Each row comes from the steps of one walk. Every step used is in the known rows, and no mark comes twice. Write the walk behind each row, first mark first.
Known rows
sefofo > ragi > zevabeg > bapov: [-.17 -.21 .07 .28 .07 -.45 .02 .04 .44 .32 -.22 .26 .89 -.13 .15 .28 -.14 -.06 -.30 .12 -.33 .02 -.11 .04]
tubap > gulib: [.38 .25 .09 .26 .06 -.29 -.15 -.13 -.24 .00 -.24 -.02 -.06 -.06 .02 .00 .41 .02 -.23 -.04 .18 .06 .09 -.06]
ragi > nibim: [-.08 -.12 -.07 -.16 -.06 -.04 .07 .11 .18 -.14 -.24 .08 .26 .15 -.06 -.17 -.14 .34 .05 .16 .16 .04 .12 -.09]
siba > tubap > gulib: [.47 .42 .20 .35 .13 -.42 -.36 -.02 -.01 .28 -.11 -.05 -.27 -.15 .18 -.10 .33 .13 -.33 -.24 .06 .30 .06 -.14]
ragi > nibim > bisel: [.09 -.09 .16 -.04 -.21 -.08 .15 .08 -.23 -.42 .07 .17 .25 .13 .00 .13 .12 .12 .01 .08 .28 .11 .10 -.13]
zevabeg > ragi > nibim > tubap: [.07 -.66 -.01 .01 -.05 -.10 .22 .00 .31 .04 .17 .13 .54 -.15 -.12 .10 .04 .09 .24 .30 .11 .09 .22 .22]
siba > tubap > nibim > ragi: [.32 -.08 .20 .30 .09 -.49 -.07 -.03 .36 .39 .08 .01 .35 -.08 .02 -.15 -.03 .03 .07 -.05 -.27 .31 .41 .14]
tubap > nibim > ragi > sefofo: [.21 -.11 .12 -.01 .13 -.17 .22 -.05 .29 .03 -.16 .04 .47 -.01 .02 -.10 .02 .23 .08 .15 -.04 .45 .52 .11]
siba > tubap > nibim > ragi > zama: [.33 -.08 .23 .55 .48 -.61 .09 -.04 .41 .46 -.09 .14 .31 -.03 .06 -.13 .05 .08 .14 .04 -.41 .36 .37 .10]
zama > ragi > zevabeg: [-.22 -.20 -.19 .37 .29 .09 .18 -.19 .11 -.02 -.36 .19 .13 .02 .22 -.01 .27 .51 -.01 .10 -.26 .01 -.06 .00]
gulib > tubap > nibim > bisel > siba: [.63 -.09 .42 .11 -.49 -.09 -.02 .07 -.59 .02 -.12 .10 .22 -.07 .29 .25 .40 -.46 -.27 .06 -.13 -.14 -.20 -.13]
ragi > zama: [.05 -.02 .05 .29 .40 -.18 .16 -.01 .09 .11 -.13 .13 -.02 .04 .04 .01 .06 .05 .06 .08 -.17 .10 -.02 -.03]
zevabeg > bapov: [.02 -.09 .08 .05 -.05 -.26 -.04 .24 .01 .12 -.03 .01 .31 -.16 -.08 .09 .00 -.15 -.18 -.01 -.21 .18 -.01 .03]
sefofo > ragi > nibim: [-.12 -.04 .04 -.19 .03 -.18 .11 -.01 .52 .15 -.42 .16 .64 .31 -.04 -.07 -.26 .06 .05 .26 .07 -.06 .14 -.06]
bapov > zevabeg > ragi > nibim: [-.25 -.46 -.10 .18 .21 .17 -.02 .25 .47 .00 -.22 .34 .40 -.19 -.14 -.19 -.07 .26 -.03 .33 -.14 .12 .39 .27]
bisel > siba > tubap > nibim > ragi > sefofo: [.32 .11 .28 -.06 .10 -.23 -.01 .15 .37 .34 -.16 -.03 .38 -.15 .24 -.14 -.11 .09 -.04 .08 -.28 .32 .40 -.11]
siba > bisel: [.12 .34 .14 .14 -.08 .16 -.12 .37 .18 .07 .03 .18 .19 -.14 .07 -.04 -.02 .12 .05 -.08 -.09 -.10 .01 .01]
bapov > zevabeg: [.01 -.12 -.03 .26 .25 .26 -.20 .05 .10 -.11 .02 .12 -.04 -.25 .09 .12 -.06 .08 -.11 .01 -.08 .00 .21 .26]
zevabeg > ragi: [-.19 -.26 .01 .16 .07 .00 .08 .10 .22 .25 .01 .17 .20 -.17 -.16 -.14 .12 -.15 .01 .18 -.26 .11 .12 .17]
sefofo > ragi: [-.04 .09 .13 -.03 .11 -.16 .03 -.13 .37 .32 -.21 .08 .44 .17 .02 .12 -.14 -.31 .00 .12 -.09 -.10 .02 .05]
nibim > ragi: [-.07 .17 -.09 -.06 .20 -.17 .21 -.08 .23 .06 .05 .02 .47 -.12 -.06 .08 -.19 -.12 .25 .14 -.16 -.04 .30 .14]
siba > tubap > nibim: [.42 -.27 .32 .39 -.12 -.35 -.32 .06 .14 .36 .02 -.01 -.12 .06 .08 -.26 .18 .17 -.20 -.19 -.15 .37 .12 .00]

Which walk is each row?
[-.18 -.27 -.08 .35 .20 -.19 .13 .06 .11 .11 -.35 .18 .42 -.14 .12 .09 .24 .31 -.18 .08 -.43 .19 -.07 .03]
zama > ragi > zevabeg > bapov
[.49 -.22 .46 .18 -.41 -.14 -.08 .08 -.56 -.10 .03 .03 .21 -.02 .08 .19 .33 -.42 -.16 .06 -.09 -.22 -.01 -.19]
tubap > nibim > bisel > siba
[-.01 .13 -.04 .23 .57 -.33 .35 -.09 .29 .16 -.09 .15 .40 -.07 .00 .08 -.10 -.06 .29 .20 -.32 .05 .27 .10]
nibim > ragi > zama
[-.18 -.37 -.02 .39 .30 .24 -.11 .15 .31 .15 .02 .28 .17 -.40 -.09 -.02 .07 -.09 -.09 .19 -.33 .10 .31 .40]
bapov > zevabeg > ragi
[.64 .52 .44 .28 -.08 -.40 -.36 .09 -.41 .15 -.02 -.03 -.16 -.24 .30 .14 .43 -.28 -.39 -.19 .00 .01 -.05 -.34]
nibim > bisel > siba > tubap > gulib
[.19 -.30 -.06 .44 -.02 -.34 .18 -.24 .22 .16 -.20 .30 .75 -.19 .33 .12 .09 .29 -.13 .16 -.25 .07 .07 .23]
gulib > tubap > nibim > ragi > zevabeg
[.28 .30 .38 .02 -.15 -.12 -.24 .23 -.19 .17 .23 -.01 -.10 -.20 .33 .17 .02 -.33 -.18 -.16 -.19 -.06 -.15 -.32]
nibim > bisel > siba > tubap
[.48 -.16 .39 .26 -.21 -.29 -.38 .16 .03 .44 -.10 -.07 -.02 -.04 .17 -.22 .10 -.10 -.23 -.10 -.30 .04 .02 -.17]
bisel > siba > tubap > nibim
[.36 .01 .26 .17 .00 -.43 -.13 .07 .25 .46 -.03 -.04 .44 -.17 .11 -.11 -.09 -.21 .04 .04 -.42 .00 .33 -.01]
bisel > siba > tubap > nibim > ragi
[.27 -.21 .13 .50 .43 -.51 .27 -.14 .22 .23 -.18 .16 .47 .03 -.08 -.04 .11 .00 .21 .19 -.33 .17 .38 .17]
tubap > nibim > ragi > zama
[.55 .45 .32 .22 .08 -.30 -.17 .09 -.31 .09 -.47 .01 -.09 .00 .25 -.07 .56 .08 -.23 -.02 -.05 .11 .10 -.39]
zama > ragi > nibim > bisel > siba > tubap > gulib
[-.23 -.08 -.20 .24 .22 -.22 .20 -.19 .35 -.03 .03 .22 .67 -.25 .19 .19 -.19 .27 .06 .17 -.18 -.14 .13 .10]
nibim > ragi > zevabeg
[.18 .23 .27 -.05 -.01 -.03 -.04 .25 -.08 .11 -.21 .04 -.03 .04 .26 -.05 .16 .03 -.02 .01 -.23 .05 -.01 -.36]
zama > ragi > nibim > bisel > siba > tubap
[.08 .03 .33 .03 -.15 -.14 -.13 .39 .10 .24 .06 .18 .22 -.21 .16 -.06 .01 -.20 -.14 .08 -.26 .04 .03 -.26]
zevabeg > ragi > nibim > bisel > siba > tubap
[.18 -.27 .20 .43 -.03 -.67 -.14 .22 .35 .47 -.08 .15 .90 -.43 .25 .10 -.12 -.02 -.30 .06 -.63 .05 .10 -.04]
bisel > siba > tubap > nibim > ragi > zevabeg > bapov
[.02 .07 .16 .27 .50 -.32 .19 -.12 .41 .40 -.33 .20 .38 .19 .06 .12 -.05 -.23 .08 .19 -.25 .01 .01 .01]
sefofo > ragi > zama
[.17 -.21 .12 .44 .05 -.45 -.11 -.04 .35 .34 -.06 .17 .68 -.29 .33 .02 -.12 .17 -.13 .08 -.44 -.14 .14 -.06]
bisel > siba > tubap > nibim > ragi > zevabeg
[.40 -.09 .06 .16 -.07 -.30 .19 -.14 .11 .28 -.19 .11 .54 -.06 .09 .01 .12 -.09 .02 .13 -.21 .18 .23 .29]
gulib > tubap > nibim > ragi
